Each row comes from the steps of one walk. Every step used is in the known rows, and no mark comes twice. Write the walk behind each row, first mark first.
In the rows, 128 means zero.
Known rows:
guvu kagov fomot peko puvofen sape: [123 116 153 144  93 148 138 146 138  86 123 146 165 117 133 131 147  55
 110 163 147 184 107 130 214 107 152 128 187  74 107 188 132 132]
kagov guvu sape fomot: [145 125 162 127  87 131 119 145 122  90 125 146 219 107 133 117 169 131
 102 137 156 171 125 128 148  57 182 125 153  82 142 144 154 129]
guvu kagov puvofen sape fomot zusif: [144 121 150 149  83 129 105 140 136  91 127 141 181 101 134 122 128  61
  58 174 159 179 143 138 214 169 156 122 168  70 127 159  55 124]
rekete sape fomot peko: [146 125 217 126 120 128 105 143 127  96 127 130 197 134 134 110 152 124
 108 150 158 185 142 127 141 145 146 139 141  75 113 143 143 132]
zusif puvofen kagov: [130 120 153 156 137 137 131 128 115  94 134 139 193 117 136 142 124 140
 138 151 162 190 154 128 156 136 142 130 156  85 126 125 132 116]
zusif puvofen sape guvu kagov: [139 119 140 145 103 144 132 126 140  96 129 144 176 103 133 136 152  65
 137 159 157 129 127 135 189 130 152 129 172  85 132 235  99 113]
peko puvofen: [130 124 153 133 133 137 138 148 131  91 136 142 188 125 130 133 131 130
 102 139 161 152 127 125 137 120 156 121 182  99 130 146  97 144]
rekete sape: [126 125 202 121 146 123 151 143 126  93 132 141 197 131 133 124 138 111
 102 150 165 139 150 124 143 141 138 135 144  89 129 143 136 133]
rekete sape guvu kagov puvofen: [125 121 196 123 164 127 139 139 132  97 124 128 191 106 138 123 144  73
  93 154 160  97 171 132 198 175 142 138 155 100 142 209  55 122]
sape guvu peko puvofen zusif: [105 117 150 149 182 146 148 144 126  92 131 136 171 106 129 135 156 122
  82 133 160 109  94 138 138 179 176 119 204 114 149 221 133 132]
puvofen zusif guvu kagov: [106 118 149 144 171 140 152 156 129  93 126 142 180 108 138 142 155  60
  77 150 154 163 142 139 174 144 154 129 178  98 127 197  91 120]
zusif puvofen: [125 123 158 124 126 135 141 127 130  88 136 142 192 121 133 131 125 128
 139 149 163 162 150 125 156 134 153 126 161  95 131 149 134 122]
fomot peko puvofen sape guvu kagov: [143 117 143 153  91 151 126 145 142 101 128 138 165 111 130 136 157  79
 106 150 154 139  83 133 185 129 160 126 187  89 107 240  92 135]
zusif puvofen sape fomot peko: [149 120 156 144  68 144  97 126 131  91 129 139 182 118 131 119 151 138
 147 163 157 221 116 131 165 138 163 132 166  65 110 166 140 117]
zusif guvu peko puvofen: [128 117 156 140 157 148 148 163 132  92 123 131 162 106 116 138 153 107
  96 142 161 160 101 130 141 154 174 121 187 100 140 185 144 131]
puvofen zusif guvu peko: [100 118 155 145 177 142 162 158 122  92 126 138 173 103 128 140 160 100
  82 151 165 163 123 136 145 179 174 129 179 101 141 191 167 121]
guvu sape fomot zusif puvofen kagov: [151 117 162 165  61 139 101 126 114  93 127 142 215 113 133 131 131 148
  92 146 162 215 124 138 177 118 153 122 148  67 121 107 138 105]
sape fomot peko guvu kagov: [155 118 184 127 122 145 102 142 139  96 130 130 173 122 129 130 144  61
 101 157 145 177 145 116 166 142 173 131 146  86 113 144 127 134]
sape fomot peko guvu kagov puvofen: [150 121 173 123 129 142  97 140 140  94 128 129 174 109 127 127 136  73
 101 166 148 182 175 119 192 180 175 131 154  91 121 139  78 127]
fomot sape: [129 125 166 147 151 138 145 143 128  90 138 147 200 125 141 135 137 115
 111 143 164 162 113 125 154 134 152 116 148  86 125 119 132 133]
zusif puvofen sape guvu: [134 120 140 142  91 143 136 125 129  91 136 148 189 105 134 136 161 145
 145 159 160 138 130 134 166 151 161 126 173  86 136 220 114 119]
fomot peko puvofen kagov: [133 119 157 162 119 145 132 147 117  98 134 133 183 128 133 138 134 152
 107 143 156 200 115 125 150 134 148 125 172  88 102 132 124 140]
zazab peko guvu sape fomot: [151 118 161 134 104 143 113 147 130  92 131 156 229 126 125 128 146 133
  97 147 170 158 163 115 159 188 192 113 150  87 144 122 144 132]
zusif guvu sape fomot: [150 122 155 131  80 141 115 159 127  90 121 144 211 108 125 130 158 161
  93 144 155 189 134 133 143 140 172 126 167  75 136 171 114 119]
zazab peko puvofen: [125 120 151 136 144 137 135 152 132  93 130 150 213 134 131 131 139 131
  99 138 176 144 154 120 150 178 163 114 183 101 137 144 121 144]
fomot peko: [124 124 162 128  98 134 145 143 129  92 139 140 193 132 136 131 136 136
 109 153 161 164 136 121 157 140 155 133 152  94 105 167 157 137]
rekete sape guvu kagov fomot peko: [120 118 219 126 131 136 146 139 131  90 122 133 184 119 138 123 170  58
 102 156 143 123 154 129 216 132 134 145 144  88 120 216 163 127]
sape fomot zusif: [145 125 175 135  89 126 102 144 127  87 135 138 200 124 133 125 147 130
  54 153 159 176 151 132 148 146 158 121 156  84 127 133 129 136]
kagov puvofen zusif guvu: [ 98 120 139 142 170 137 157 155 119  86 131 143 189  96 135 138 149 151
  80 159 161 174 161 139 181 201 167 129 190 103 138 170  74 118]
rekete sape fomot: [144 125 212 124 140 123 111 143 125  92 126 134 201 129 138 114 143 124
 103 148 160 167 163 129 137 146 146 134 148  80 139 136 115 133]
guvu kagov: [129 123 156 126 134 129 139 143 139  92 130 141 186 121 140 132 123  56
  98 149 159 141 158 123 165 126 144 129 156  95 127 178 102 135]
rekete sape fomot zusif: [143 125 218 138 112 119 109 142 126  92 132 135 201 130 134 115 154 109
  57 152 163 164 145 135 152 137 143 128 141  79 128 123 128 133]
guvu kagov fomot zusif puvofen sape: [121 117 154 143  79 137 137 125 136  83 128 153 174 105 136 134 140  27
  96 175 154 169 138 137 241 112 147 122 160  73 119 163 151 115]
rekete sape guvu: [130 123 201 126 143 126 142 142 124  95 135 137 200 121 135 129 158 133
 103 146 160 104 150 131 144 153 146 133 151  99 139 200 126 132]
sape fomot peko: [145 123 176 130  91 132 102 143 129  89 132 134 195 129 134 122 147 144
 106 150 155 193 149 125 141 150 158 133 156  81 113 157 140 136]
puvofen sape guvu kagov fomot: [126 118 151 134  98 139 150 144 133  82 124 151 182 104 137 137 163  64
 103 169 143 124 156 132 214 137 151 130 176  83 142 234 134 130]

Which walk is each row?
[100 120 150 145 186 143 155 146 125  91 131 138 167 113 134 129 130  92
  84 136 167 147  89 132 136 158 172 119 198 107 140 165 139 133] : guvu peko puvofen zusif
[124 120 165 146 137 145 100 146 126  90 133 135 184 124 136 122 153 147
  89 136 154 200 105 136 133 147 167 124 196  87 116 147 106 133] : sape fomot peko puvofen zusif
[106 116 200 151 207 141 150 144 121  97 130 130 171 110 130 124 160 101
  87 131 163 103  83 139 139 172 161 125 188 110 150 201 137 128] : rekete sape guvu peko puvofen zusif
[130 122 171 154 165 147 148 141 128  94 134 137 183 111 133 138 150 101
 110 140 165 116 101 129 158 169 169 116 154  97 143 187 178 128] : fomot sape guvu peko
[155 123 162 148  81 146 109 142 131  92 137 143 177 122 126 133 162 130
 112 173 151 200 123 122 153 157 186 123 156  72 112 147 151 136] : puvofen sape fomot peko guvu
[126 121 207 127 161 132 151 142 127  96 129 128 181 114 130 123 155  99
 102 146 166  96 126 128 146 174 154 132 151  99 149 210 177 131] : rekete sape guvu peko
[129 119 142 148 134 142 154 150 130  96 124 142 160  96 117 126 166  72
 107 147 165 155  75 128 153  77 188 116 186  91 145 181 180 137] : kagov guvu peko puvofen sape
[124 119 150 143 114 143 127 157 119  88 123 149 212 106 134 130 167 159
  81 140 155 193 118 142 154 151 178 127 183  80 137 166 110 114] : puvofen zusif guvu sape fomot
[147 123 176 142  92 134 105 158 125  90 130 138 191 111 126 134 171 140
  53 156 155 191 153 139 163 149 163 122 159  80 126 159 124 128] : sape fomot zusif guvu
[125 124 129 135 114 131 149 142 138  91 128 146 178 104 137 129 116  60
 104 171 163 157 145 128 209 162 153 129 175  83 131 174  50 128] : guvu kagov puvofen sape
[130 118 160 137 151 136 142 148 129  94 138 155 210 132 128 139 144 108
 102 158 172 135 187 111 157 195 181 114 148 106 139 127 157 146] : zazab peko guvu
[124 118 177 167 174 148 148 143 110  88 125 138 185 107 131 144 166 108
 109 151 150 152 132 131 185 180 150 119 153  85 152 148 221 123] : puvofen kagov fomot sape guvu peko
[104 115 144 154 184 147 148 166 125  95 125 152 204 116 131 138 176 134
  76 138 172 168 142 136 158 197 174 114 203 102 135 167 108 129] : zazab peko puvofen zusif guvu
[135 121 161 125 149 138 145 143 137  94 134 142 173 121 128 141 132  44
  96 157 154 132 157 116 168 133 166 124 150 102 128 149 116 139] : peko guvu kagov
[129 120 208 136 170 140 142 146 129  97 127 125 171 114 120 123 157 108
 101 134 165 101 101 131 137 160 157 126 173 103 148 203 143 133] : rekete sape guvu peko puvofen
[136 122 148 153 144 139 135 148 116  96 131 138 189 126 130 143 127 146
 101 141 161 182 130 127 135 135 145 121 180  92 129 127 103 140] : peko puvofen kagov
[144 124 158 123  74 134 116 144 127  89 126 146 218 120 137 121 131 153
 101 140 161 172 130 127 144 129 165 130 162  77 135 148 119 128] : guvu sape fomot
[129 119 144 148 109 140 154 142 129  94 130 141 173 105 124 134 154 112
 106 160 165 116 107 130 155 174 170 125 175  89 144 242 172 134] : puvofen sape guvu peko
[121 124 151 120 143 130 137 142 137  90 128 138 186 109 138 129 107  67
  99 157 161 143 176 125 199 164 150 130 166  97 134 164  55 127] : guvu kagov puvofen
[149 118 217 164 129 127  95 126 113  97 128 128 197 120 135 123 144 119
  94 153 161 208 150 139 162 135 133 130 134  69 123  91 130 112] : rekete sape fomot zusif puvofen kagov
[104 120 145 141 164 140 144 146 123  87 139 145 186 123 140 136 140 128
  86 136 160 155 119 133 140 141 163 119 199 104 131 153  94 136] : peko puvofen zusif
[133 116 138 157 130 153 153 163 133  94 122 139 154 100 113 138 163 103
  99 156 164 174  77 133 151 155 175 117 196  83 136 204 141 130] : zusif guvu peko puvofen sape
[125 122 158 131 151 141 145 147 133  92 128 132 165 118 120 130 128  94
 100 138 166 143 100 124 136 151 169 120 182 101 139 166 144 138] : guvu peko puvofen
[122 120 175 146 176 156 138 146 126  83 127 139 174 104 123 137 160 101
 108 137 149 126  88 132 186 160 166 110 181  97 153 173 186 131] : kagov fomot sape guvu peko puvofen
[153 122 164 127  94 142 111 143 126  88 133 149 206 119 125 130 142 135
  98 149 152 168 133 120 150 142 188 120 152  85 138 118 128 131] : peko guvu sape fomot
[132 123 156 152 142 126 145 146 110  96 132 141 198 111 139 141 166 123
 104 149 157 178 153 126 148  79 160 128 149  93 134 132 165 135] : puvofen kagov guvu
[108 112 147 153 195 148 145 165 135 100 120 146 191 112 135 138 163  61
  76 136 169 156 150 136 181 181 162 116 197 102 135 183  83 124] : zazab peko puvofen zusif guvu kagov
[127 122 164 128 134 137 149 144 129  92 132 133 182 111 127 133 148 122
 100 147 163 104 131 125 144 172 167 127 166 107 148 219 172 133] : sape guvu peko
[129 119 139 152 125 142 148 147 133  92 127 143 161 115 121 131 137  90
 106 152 168 157  74 127 145 147 171 116 192  86 135 179 145 137] : guvu peko puvofen sape
[153 116 167 147  76 139 107 146 128  93 134 157 231 130 126 128 151 126
  52 153 171 158 143 122 177 181 191 106 142  87 131 109 158 132] : zazab peko guvu sape fomot zusif
[ 94 117 158 130 167 141 159 157 126  82 123 148 180 104 137 140 168  51
  78 158 144 170 165 139 208 144 155 132 180  92 136 183 133 118] : puvofen zusif guvu kagov fomot
[128 118 153 129 174 137 140 144 138  94 129 147 199 114 131 134 121  49
  96 165 169 130 202 113 208 223 174 118 155 108 145 135  81 135] : zazab peko guvu kagov puvofen
[136 119 160 167 134 143 131 151 111 100 133 133 185 111 133 138 165 130
 108 139 153 201 112 127 148  58 166 127 168  92 112 132 161 138] : fomot peko puvofen kagov guvu
[127 121 148 128 150 137 139 157 135  93 121 135 179  96 126 137 138  77
  92 160 157 161 175 131 202 170 154 132 171  94 136 182  48 120] : zusif guvu kagov puvofen
[156 121 154 155 108 143 107 151 110  97 120 139 209 106 126 130 169 147
 100 128 154 204 108 135 141  43 175 122 175  79 143 118 126 128] : peko puvofen kagov guvu sape fomot
[ 99 118 189 134 197 130 148 139 124  95 130 134 189 103 144 123 144  73
  81 150 161 102 153 140 200 194 144 138 170 104 145 198  45 118] : rekete sape guvu kagov puvofen zusif
[143 118 227 140 139 133 115 158 126  95 120 125 174 112 118 120 172  90
  50 155 163 173 126 140 160 162 160 128 142  75 137 158 177 118] : rekete sape fomot zusif guvu peko
[120 114 164 168 126 137 140 150 113  87 129 152 211 127 130 138 152 125
  55 154 163 180 172 132 207 181 148 110 172  87 130 108 171 136] : zazab peko puvofen kagov fomot zusif
